Known rows, with every way that one mark hangs from another:
{j836 {j19 j839} {j979 j831 j990}}: [-3.26  1.24  2.68  2.34  2.34  0.17 -3.15 -1.05  0.75  1.60 -1.37  1.59
  0.68  0.91  0.66 -1.33 -0.10 -0.73  1.21 -3.12  8.60  3.40 -0.04]
{j277 {j979 j831 j836 j990}}: [-3.37  1.26 -0.26 -1.15  3.45 -0.53 -4.64 -3.08 -0.92 -0.45 -1.51  1.00
  1.66 -2.26  0.71  2.04 -1.96 -1.67 -0.74 -4.05  5.37  2.62  3.33]
{j831 j979}: [-2.27 -1.55  4.26  0.52  1.38  2.19 -0.92 -0.94  1.27 -1.04  2.40  1.76
 -0.05 -3.00  0.58  0.22 -2.32 -1.91 -0.55 -5.52  6.12  3.46  3.51]
{j990 {j979 {j19 j839} j836}}: [-6.57  2.37  3.37  1.88  5.40  2.10 -2.13 -1.84  1.21  0.18  0.15 -1.72
  1.70  1.16  2.99 -0.23 -0.67 -2.23  0.27 -2.76  4.96  0.19  4.00]
{j839 {j19 j836 {j979 {j277 j990} j831}}}: [-4.64  1.20  1.66  1.23  0.92  1.53 -2.92 -0.67  0.83  1.26 -3.82  1.70
 -2.60  0.49 -0.50  1.50 -0.41  2.00  2.79 -5.71  5.38  5.50  0.54]
{j19 j839 {j979 j831 j836}}: [-6.36  1.56  1.29 -0.48  1.19  2.93 -1.18  2.39  2.39  2.56 -0.61  0.08
 -0.81  0.45 -0.57  0.75 -2.59  0.68 -0.73 -4.83  4.65  2.83  2.64]
{j19 j839 {j979 j990}}: [-6.58  2.44  0.42  0.04  0.11  3.15 -1.42  0.77  2.26  1.81  1.87 -0.44
 -0.27  0.45 -0.11 -0.91 -0.74  0.50  0.73 -4.88  3.62  2.43 -0.29]
{j19 j839 {j979 j277 j836}}: [-9.10  2.91 -0.26  0.13  2.24  4.07 -0.43  1.43  2.52  2.63  0.97 -1.29
 -0.56  1.34  1.41 -0.53 -0.88  0.66 -1.35 -1.70  2.77  0.78  2.21]
{j277 j979 j990}: [-2.91  1.79  1.89  0.46  1.31  1.03 -1.11 -3.38 -2.28 -1.07 -4.16  1.13
  4.20 -3.24  0.14 -0.19 -2.68 -1.91  2.93 -5.76  6.40  3.15  1.40]
{j836 j979}: [-3.91 -0.14  3.27 -0.16  3.22  2.88  0.85 -1.70 -1.00  1.53 -0.51  1.41
  3.79 -2.41  0.30 -0.81 -2.90 -2.93  1.57 -4.35  6.51  4.86  1.55]
{j836 {j19 j839 {j979 j277 j831 j990}}}: [-5.73  2.35  0.71  3.17  1.77  2.50 -1.63  0.83  3.39  1.91 -0.33  0.25
 -2.62  1.46  1.11 -0.18  1.35  1.07  0.15 -3.45  5.77  2.53  0.01]
{j836 {j979 {j19 j839} j831}}: [-5.05  0.60  4.44  0.64  2.18  1.30 -2.35  0.11  1.55  0.83 -0.99  1.04
  2.59 -0.86 -0.67  0.16 -2.79 -1.63  0.30 -4.15  6.20  2.99  3.93]
{j836 j19 {j979 j277 j990}}: [-4.77  1.99  0.68  3.43  4.49  1.80 -1.30 -3.55  0.08  1.05 -0.46  0.61
  1.21  0.09  3.43 -0.93  1.67 -2.40  1.06 -0.72  6.42  3.00 -0.53]
{j277 j979}: [-3.31 -0.16  2.87 -0.46  2.96  1.95 -0.20 -1.58 -0.88  0.56 -1.04  1.14
  3.63 -3.15 -0.49  0.14 -2.36 -1.62  1.43 -5.61  6.42  4.01  2.60]
{j19 j836 j839}: [-5.57  1.36  3.51  0.34  0.56  1.25 -2.64  2.16 -0.01  3.70  1.03  0.45
 -0.49  3.81 -1.68 -0.23 -2.09  2.15 -0.35 -3.14  6.67  1.51 -0.25]
{j19 j836 j839 {j979 j277 j831 j990}}: [-7.44  4.13 -1.16  0.07 -0.16  0.58 -5.28  1.12  3.18  2.99  1.42 -0.63
 -2.52  3.08 -0.35  1.83  0.43  1.89 -1.04 -3.21  3.98  2.28 -0.24]
{j990 {j979 j831}}: [-2.86  0.08  3.45 -0.25  4.25  2.10 -0.31 -2.10  1.05  0.24 -1.14  1.27
  0.71 -2.70  0.43  0.30 -2.72 -3.03  1.59 -7.19  7.74  5.01  3.47]
{j990 {j979 {j19 j839} j277 j836}}: [-8.35  3.13  1.98  2.04  5.87  2.42 -2.47 -2.39  2.11  0.01  0.69 -2.14
  0.80  1.52  3.82 -0.44  0.12 -2.15 -0.84 -0.85  4.10 -1.06  4.71]
{j990 {j979 j836}}: [-4.59  1.18  2.26  0.43  5.93  2.71 -0.08 -3.09 -0.52  0.56 -0.52 -0.37
  1.75 -1.03  2.91 -0.11 -1.59 -3.38  1.01 -4.00  6.10  2.87  3.00]
{j979 j277}: [-6.30  0.53  1.50  0.38  3.05  4.02  0.59 -0.64  1.05  1.07  0.92  1.16
 -1.04 -0.96  0.60 -0.13 -2.15 -0.88 -1.57 -2.75  4.65  1.89  2.50]
{j831 {j979 {j19 j836} j277 j990}}: [-5.16  1.94  1.42  2.71  1.76 -0.17 -6.45 -2.74  2.80 -1.98  3.92 -0.37
 -1.54  0.13  3.11  2.45  1.57 -1.62 -2.53 -1.40  3.09  0.30  3.09]

Rows:
[-9.17  3.97 -2.22  0.17  1.85  3.14 -2.65 -0.14  2.48  1.79  2.00 -1.70
 -1.24  1.79  2.22 -0.31  0.24  0.48 -1.69 -0.97  1.90  0.03  1.01] | {j19 j839 {j979 j277 j836 j990}}
[-5.53  1.87  1.20  0.51  2.61  2.67 -0.05 -3.27 -0.91  0.20 -2.01  1.03
  3.22 -2.10  1.63 -1.06 -2.23 -3.04  1.34 -2.52  5.60  3.17  1.45] | {j836 {j979 {j277 j990}}}
[-4.45  1.82  0.40  3.48  2.92  2.88 -0.68 -0.75  2.76  1.34 -0.90  0.72
 -2.33 -0.41  2.01  1.31  1.56 -0.60  0.49 -4.23  5.41  4.14  0.28] | {j836 {j19 {j979 j277 j831 j990}}}
[-4.29  1.18  1.83  1.51  1.89  0.67 -4.82 -1.15  2.15 -1.30  0.37  1.27
 -1.97 -0.84  0.15  2.99 -1.54 -1.06 -1.67 -4.59  3.95  1.70  3.43] | {j979 j19 j831 j990}
[-6.63  2.61  2.50  1.35  1.46  0.91 -3.24 -1.59  1.60 -0.41 -2.36  0.64
  2.06 -0.46  0.63 -0.07 -2.09 -1.69  0.06 -2.36  5.46  1.24  3.83] | {j836 {j979 {j19 j839} {j277 j990} j831}}
[-4.75  3.16  1.99  1.22  1.49 -1.05 -5.30 -2.08 -0.56 -1.65 -4.92  0.00
  2.85 -0.63  0.62  1.52 -2.35 -0.73  0.51 -3.41  5.27  0.04  4.37] | {j277 {j979 {j19 j839} j831 j836} j990}
[-5.02  3.28  2.47  2.06  2.72  0.64 -3.31 -2.89  0.17 -1.57 -3.72 -0.36
  1.02  0.13  1.99  0.48 -2.12 -2.11  1.38 -4.26  5.84  0.69  3.40] | {j277 {j990 {j979 {j19 j839} j831 j836}}}
[-5.27  1.06  4.06  0.92  2.55  1.32 -2.24 -0.36  0.84  0.14 -0.53 -0.22
  3.68 -1.03 -0.47 -0.10 -1.44 -0.52  0.77 -4.27  5.28  1.31  3.61] | {j277 {j979 {j19 j839}}}
[-7.77  2.87  0.51  1.29  1.33  0.57 -6.37 -0.25  4.03 -0.93  1.71  0.25
 -3.36  1.55  0.37  1.22 -0.68  0.69 -3.51 -1.54  3.13 -1.46  3.89] | {j979 {j19 j839} j277 j831 j990}
[-4.96  1.44 -0.12 -0.75  2.91  1.15 -2.93 -3.12  0.64  0.21  0.02  1.66
  0.95 -2.14  1.00  0.33 -1.72 -2.78 -0.58 -2.86  5.53  3.69  2.37] | {j836 {j979 j277 j831 j990}}
[-4.11  1.17 -0.59 -0.66  2.96  0.65 -4.50 -1.92 -0.30 -0.01 -0.35  1.45
 -2.46 -0.33  1.05  2.48 -2.55 -0.98 -2.77 -3.00  4.63  1.79  2.74] | {j979 j831 j836 j990}
[-7.42  2.80 -2.64  0.31  4.18  2.22 -3.49 -3.16 -0.03  0.20  1.69 -0.24
 -2.12  0.93  3.50  0.99 -0.44 -1.13 -3.40  0.77  2.48 -0.78  1.91] | {j979 j277 j836 j990}
[-7.63  2.40  2.86  1.87  1.53  0.52 -5.35  1.82  3.55  1.52  0.47  0.09
 -2.57  3.29 -0.74  2.38 -1.01  1.79 -2.98 -1.68  4.74 -0.35  4.05] | {j979 {j19 j836 j839} j277 j831}
[-6.39  2.88  0.85 -0.40  1.03 -0.77 -5.87 -0.41  0.64  2.85  0.86  0.41
  0.25  3.23 -0.51  0.00 -0.93  0.69 -0.84 -1.42  6.50  1.70  0.16] | {j19 {j836 {j979 j277 j831 j990}} j839}
[-6.05  2.92  1.98  0.15  0.34 -0.44 -4.45 -0.11 -0.01  2.64 -1.60  0.64
  0.99  2.76 -0.82 -0.14 -1.89  0.71  0.21 -2.10  7.30  2.00  0.50] | {j19 {j836 {j979 {j277 j990} j831}} j839}
[-3.13  0.23  1.02  0.44  2.39  0.76 -4.21 -2.92  0.43 -1.79  2.92  0.64
 -0.91 -1.59  2.94  1.00 -0.88 -2.34 -2.17 -2.70  4.26  1.30  3.06] | {j831 {j979 j836 j990}}
[-5.69  3.66  1.93  1.85  2.05 -0.05 -4.13 -2.74 -1.34 -1.39 -3.98 -1.01
  3.98 -0.09  1.55  0.47 -1.55 -0.95  1.03 -2.32  4.41 -0.88  3.20] | {j277 {j979 {j19 j839} j836} j990}
[-3.25  1.34  0.09  2.20  3.86  0.52 -4.08 -1.81 -0.08  0.49 -1.44  1.46
 -3.14  0.97  2.29  2.27 -0.47 -0.55 -1.91 -2.28  6.06  1.84  1.40] | {j979 j831 {j836 j19} j990}
[-6.62  2.25  2.18  2.76  1.48  0.82 -4.90 -1.77  2.40 -2.55  1.17 -0.64
 -0.75  0.49  3.34  0.52 -0.40 -1.18 -2.71 -0.26  3.24 -2.20  5.22] | {j831 {j979 {j19 j839} {j277 j990} j836}}
[-4.38  3.35  3.29  2.29  1.54  0.04 -3.85 -2.38  0.46 -0.80 -3.36 -0.06
  0.94  0.59  0.85  0.71 -1.58 -1.48  2.30 -5.32  6.89  1.79  2.00] | {j277 {j990 {j979 {j19 j836 j839} j831}}}
[-4.38  0.47  4.12  0.36  1.95  0.26 -3.50  0.15  1.64 -0.12 -1.60  0.71
  2.58 -1.52 -1.49  0.99 -2.41 -0.31  0.28 -5.40  6.13  2.11  4.80] | {j277 {j979 {j19 j839} j831}}
[-6.42  1.88  2.53  2.33  2.65  0.82 -4.26  0.25  2.77  0.80 -0.26  0.49
 -2.15  1.32  0.18  4.09 -0.89  0.16 -2.68 -2.35  4.33  1.40  4.01] | {j979 {j19 j836} j277 j831}
